What can hang from each mark:
Y: U
C: H
H: B C U
D: B U
B: H Z
U: D H Y Z
Z: B U

Every row comes from one small tree of marks. The marks that hang from a mark follow it in brackets, in alphabetical order. Every link used is in the known rows. Which tree was each row made from?
Known rows:
Y(U(H)): [ 31.2   8.1   6.6  -2.9  -9.4 -40.7  11.7  16.4  -1.0  -7.0   6.0  20.1
  14.8  -8.3 -50.0  26.9  -4.5 -17.8  -2.0  27.5 -13.7  -6.7]
Y(U(D(B(H)) Z)): [ 32.0   2.2  19.3   8.2  -4.4 -22.0  59.1   7.5  19.9  -4.2  18.2  -0.5
 -24.7  19.2  10.6 -17.0  48.5  11.2  33.6  22.7 -23.6  -8.0]
H(B C): [-62.4  43.9 -60.9  -8.7 -15.6 -15.4 -13.4   5.5  12.5 -13.7 -16.7  18.5
  37.1 -29.9   3.4  23.9  -0.1 -27.2   1.4  -3.6  -6.4 -20.4]
B(H Z): [ 20.5   0.8  -0.8  -3.0 -73.3 -47.5  18.2  15.3   7.8 -33.8  14.3  24.9
 -47.5 -22.4 -29.1   2.0  35.8  10.4   1.3  14.7 -35.1 -22.7]
U(D H Y Z): [ 49.0 -14.5  44.0  -4.6  35.4  38.1 -11.8  -2.0  -9.0  15.7  12.4 -18.0
  22.3  25.8  16.9 -36.6 -25.3   3.5 -17.0  -4.0  15.5  16.0]
Z(B(H) U): [  7.8 -10.4   3.1 -11.7 -13.5 -12.2  29.1  -7.0  21.4 -26.0  16.9 -18.1
 -18.3   2.9   9.4 -13.3  19.7   5.7  42.4  23.9  -2.7 -15.5]
U(H(C) Z(B)): [ -1.9 -11.4 -29.7 -40.1  40.8 -19.4 -12.3 -20.7   6.0  26.9  -7.5 -34.3
  28.6 -18.2  -1.2  17.2  -4.9 -20.9  -6.8 -14.7  19.3   8.7]
B(Z): [ 11.2  17.6 -15.6  -3.1 -50.4 -32.7  30.5  12.8   0.9 -14.2   3.6  24.2
 -22.1 -12.0 -32.6   8.7  15.3  -6.7 -20.4  15.6 -27.0 -23.6]
H(C U(D Z)): [-48.5   6.6 -22.9  -0.5  23.5  -4.7 -21.9  -2.5  -1.9  29.3 -34.8  25.4
 -31.2  17.9  59.3  -7.9 -12.2  -9.7 -37.7  -3.8 -15.2  -9.2]
U(D Y Z): [ 44.8 -13.9  31.9   1.7  30.7  40.3  22.6   6.4  -4.9  19.5   3.8 -11.0
  -0.2  39.8  26.5 -53.6 -27.0  15.6  14.1  -8.0  -0.8  -5.8]
H(U(Z)): [-10.8 -19.6   4.2  -5.3  16.7 -32.1  -6.0   4.5 -23.4  13.6  -2.8   9.1
 -31.8  45.1  15.2   7.7   0.3   9.0  -5.0   1.1 -10.3 -10.2]
D(B U(Y Z)): [ -4.0 -13.9   9.2  16.0  33.4   8.8  22.8   0.1 -11.0  26.6   0.9 -40.4
 -10.5  26.9   1.4  -9.3  -8.6  38.6  53.6 -58.2  10.9  28.7]
D(B(H) U): [-46.2  24.5   6.6  24.7 -35.1 -51.8   3.3   6.7  15.6  -8.3  -1.6 -14.5
 -47.5 -27.0   7.5   0.2  39.2  19.8  49.9 -26.6 -28.3  19.1]
U(D H(B) Y): [ 11.7  29.4  21.2   5.4   2.6  45.7 -40.5   5.9  -3.5 -17.4   6.7 -15.9
  58.0  -8.8  -5.7 -11.0  -1.3  -8.4 -15.2   4.0  15.9  10.5]
Z(U(D H)): [ -4.9  29.5  23.9   3.1  -5.7  23.6  -4.7  -6.2  14.7  -1.5   7.9  14.3
  21.1   9.7  59.9 -29.4 -11.5 -30.3 -48.2  29.0   5.8  -3.2]
B(Z(U)): [  4.9   7.0 -15.9  -9.3 -46.0  -2.7  43.4   1.7   6.0 -22.8  15.1  30.8
  -9.3   9.7   5.7   0.6   3.5  -8.6 -24.6  23.1  -4.0 -32.0]
U(H Y Z): [ 50.6 -37.4  30.8 -10.4  30.2  14.6  -5.0  -4.8 -19.2  15.7  21.9 -17.8
  31.1  29.9  -4.9  -2.4 -26.9  11.0   3.6 -18.9  26.7  13.8]
Y(U(D Z)): [ 46.8   2.6  17.5  -8.6  23.4  -6.6  49.5  18.7   1.5   0.7   0.6   9.5
  -9.9  33.6   3.7 -39.7   2.5   2.2  11.7  24.4 -19.0 -23.7]
Y(U(D H Z(B))): [ 64.3  -8.1  23.5 -29.6  45.0   3.2  22.9   0.7  -0.1   3.9   3.9 -37.4
  16.6  11.4 -31.8 -22.1  16.2  -6.4   4.2  25.1   4.4   1.3]
H(B(Z) U(D Y)): [ -3.5  16.4  -5.0  11.9 -31.3  38.4 -32.0  10.7 -22.3 -31.6 -13.6  14.5
  -6.5   0.2 -29.3  13.4  20.9  15.5 -30.7  10.5  -0.2  -5.6]
C(H(U)): [-54.8 -19.0  10.9  40.5 -15.8 -50.9 -28.7  -0.3 -27.7  23.2  -3.7  26.0
 -55.4 -22.6 -18.9  31.7  -0.7   2.8   8.9   3.1 -31.3  16.1]
H(B C U(Y)): [-57.8   7.6 -46.6  13.8   2.5  14.0 -44.5   0.4 -14.3  -2.9 -28.2  22.6
  12.8  -5.9 -13.0  54.7 -19.1   0.1   1.9 -14.1   8.4  -1.9]

Write each row's tree:
[ -4.2 -12.2   1.8   2.1 -16.3 -49.3 -17.3   1.5  -5.0 -12.1 -10.3 -12.6
 -62.4  -5.7 -27.4  23.2  34.5  16.9  30.5  19.3 -25.8   1.2] | Z(B(H(U)))
[-23.8   7.4 -41.8  -9.2 -67.2 -48.4   5.0   5.6  22.5 -21.3  -7.3  40.3
 -46.0 -45.3 -12.4  21.6  19.6  -5.0 -13.1   3.5 -28.3 -22.3] | B(H(C) Z)
[ 57.3 -25.3  -7.0 -28.3  38.3 -24.8  59.6   9.3  -5.5   1.8   4.3 -28.6
  -4.3  22.7 -53.5  -4.5  10.0   8.8  51.1  16.0  -1.7 -19.6] | Y(U(Z(B)))
[-75.5  36.2 -49.0 -25.9 -34.7 -22.4 -65.6   0.8   1.9 -36.8 -25.1   2.4
  32.0 -68.9 -32.1  28.0  21.9 -10.1 -39.0 -40.2  14.1  10.9] | D(U(H(B(Z) C)))
[ 13.7 -30.5  24.5  -0.6  38.2   8.6   0.9  11.0 -17.1  10.7  -3.5 -29.1
 -15.6  29.6  -7.7 -41.6 -32.2  43.6  51.8 -55.0  10.1  10.2] | D(U(Y Z))
[-20.0 -34.2 -30.6  12.1 -52.6 -16.6 -30.8   3.8  -7.2 -13.4 -16.8  43.3
 -63.4 -19.9 -27.6  54.5   0.6  21.0 -11.9  -7.5 -12.0  -5.4] | B(H(C U(Y)) Z)
[ 36.6 -30.0  11.0 -29.9  11.6 -34.0  22.3  -3.8   2.4  -8.4  20.4 -41.5
 -25.4  12.6 -10.4 -22.5  32.4  23.1  55.8  -0.8  -7.5  -9.5] | U(Z(B(H)))
[-51.2  14.0 -34.3  -8.1  -7.9  -2.9 -10.6 -13.0  19.0   6.5  -2.1  31.0
  32.0 -16.2  46.2  25.2 -34.0 -41.2 -38.4   5.7  14.9  -7.1] | Z(U(H(C)))
[ 23.3   8.1  32.7 -16.9  21.5   2.4 -13.1  -3.9   1.1  14.1   8.0  -7.8
  19.1  16.7  39.7 -38.1   0.0 -14.8 -37.6   5.5  -1.0   6.8] | U(D H Z)
[ 34.8   2.1  10.0  11.0 -28.2  62.7  38.1   2.4   6.4 -16.6   6.3  24.4
  -7.2  14.5  12.3 -31.7 -20.1   6.3 -28.3  21.3   7.0 -22.5] | B(Z(U(D Y)))
[ 30.9 -40.6  31.2 -20.0  60.4  16.2 -28.3  -8.9 -22.1  12.2  -3.6 -77.9
  14.3   8.7 -38.1 -18.5 -15.8  37.1  43.9 -51.7  35.2  34.2] | D(U(H Y Z(B)))
[ 35.9   3.1  10.9   9.5  24.8  69.6  37.7  -5.5  12.6   5.1  -3.4 -27.6
   2.9  19.4  15.2 -36.5 -27.1   1.8  22.3  20.6  13.3  -7.8] | Z(B U(D Y))
[  1.6 -30.8  24.9  15.6  12.3  -7.3   9.9  -0.5  -2.3   3.3  13.9 -40.2
 -34.9  10.7   7.6 -14.2  16.1  55.5  75.5 -55.8   6.6  27.6] | D(B(H) U(Y Z))
[-20.7  35.9 -18.5  33.7   4.1  32.9  -7.9 -13.0  22.7  39.5 -14.9   3.9
  23.5 -29.5  24.0  30.7 -20.2 -31.0 -28.7  -7.3   5.6  27.5] | U(D(B) H(C) Y)
[ 45.3  -0.9  29.4 -16.8  24.0  -6.3  12.2   9.9  -3.3   1.1   6.5   2.9
  14.6  20.3  -4.7 -26.2   3.9  -8.4 -15.2  21.7  -4.0  -4.6] | Y(U(D H Z))
[-25.2 -45.6  19.7  54.2  -1.6 -14.7 -31.8  -0.7 -38.5  27.6   1.1  14.5
 -51.4 -15.6 -40.0  33.4 -26.6  19.1  29.3  -8.5 -11.6  26.2] | C(H(U(Y)))
[ 47.0 -25.6  16.4 -23.5  20.9 -33.4  18.7   7.6 -12.0  -1.0  19.1   1.1
  22.6  24.8 -33.3   9.4  -0.6  -0.6   2.4  12.2   4.1  -5.5] | Y(U(H Z))
[  2.1  29.3   7.7  10.2  14.0   0.5  49.8  -5.2  11.7  28.7   7.8 -12.7
  -5.3  26.0  49.9 -24.6  23.7  -8.8  -2.7   4.5 -17.9   1.5] | U(D(B) Z)
[-61.2  -9.5 -16.0  12.9 -49.0 -37.2 -43.9  -3.9 -38.9 -23.5   7.5  19.5
 -23.8 -45.8 -55.9  51.2  43.4   7.2  -9.1   2.6 -15.8   8.8] | C(H(B(Z) U))
[-62.8  20.7 -18.9  25.4 -29.1 -28.8 -42.8   7.0  18.2   0.3 -36.6  44.3
 -67.4 -21.6  44.8   7.6   7.6  -7.7 -19.3  15.8 -38.3  -6.7] | B(H(C U(D)))
[-38.0   6.0 -37.4  -6.9   3.2  50.0 -29.8 -15.7   5.2 -15.5   7.7   9.0
  87.7  -9.8  16.6  34.0 -34.2 -23.8 -16.1  -9.5  53.0   0.0] | Z(U(H(B C) Y))
[-69.7  10.1 -27.7  -8.0  27.0 -30.6 -19.9 -16.1   6.9  34.4 -14.9 -22.2
  15.7 -20.9  34.3  23.1   4.3 -10.6  -7.2 -58.6  14.2  35.9] | D(B U(H(C) Z))
[-28.4  51.1 -36.3  -7.9  -4.6  -2.7 -29.2   9.1  19.1 -21.8 -18.6  24.6
  54.5 -39.7 -13.3  21.6   8.1 -41.0 -30.1  20.8  -0.4  -8.4] | Y(U(D H(B C)))
[  8.3 -18.1 -23.7 -27.5  24.8 -32.5  11.1   1.3   2.9  12.1  -2.5  18.6
  27.5  -2.7 -15.4  28.2 -15.9 -20.5 -10.0  -1.8  10.1  -8.0] | Y(U(H(C) Z))
[  2.4  25.4   5.6  36.3  -1.5  62.5  55.8  -9.6  17.1  20.8  10.6   4.5
  11.3  27.6  50.4 -12.7 -15.2  -9.7   1.4  16.6   5.6  -0.6] | Z(U(D(B) Y))
[ 18.3   9.1  21.2  21.5   3.3  61.2  28.0   3.2  11.5   1.1   4.8  13.7
   4.8  31.8  43.2 -40.8 -38.1  -2.5   1.8  18.9   7.9 -13.9] | Z(U(D Y))
[-45.6  37.6 -18.5   0.9  -3.8  20.6 -19.8 -10.6  29.5   9.6 -13.9  30.1
  28.2 -18.9  76.8  -9.4 -27.6 -47.1 -60.3  16.1   9.8  -6.3] | Z(U(D H(C)))
[ 30.6  24.7  11.7  -6.6 -30.4  46.6 -32.4   5.3  -6.4 -36.3  10.1  -5.7
  52.1 -22.1 -34.7  -2.0  18.1  -1.9 -43.1   9.0  14.3   5.4] | U(D H(B(Z)) Y)
[-14.5 -33.8  -1.8  14.3 -33.5  39.5   4.8 -14.9 -21.2 -32.1  35.0   4.3
  26.9 -27.0 -39.0  14.8   7.0  15.1  20.2  -3.5  27.7   0.6] | C(H(B(Z(U(Y)))))
[ 66.4 -23.5  35.9 -16.7  54.2  43.9  -6.9 -14.9  -6.1  19.7   5.8 -60.5
  24.6  19.8  -8.5 -31.9 -13.1   8.5   6.1  -2.8  23.2  21.8] | U(D H Y Z(B))
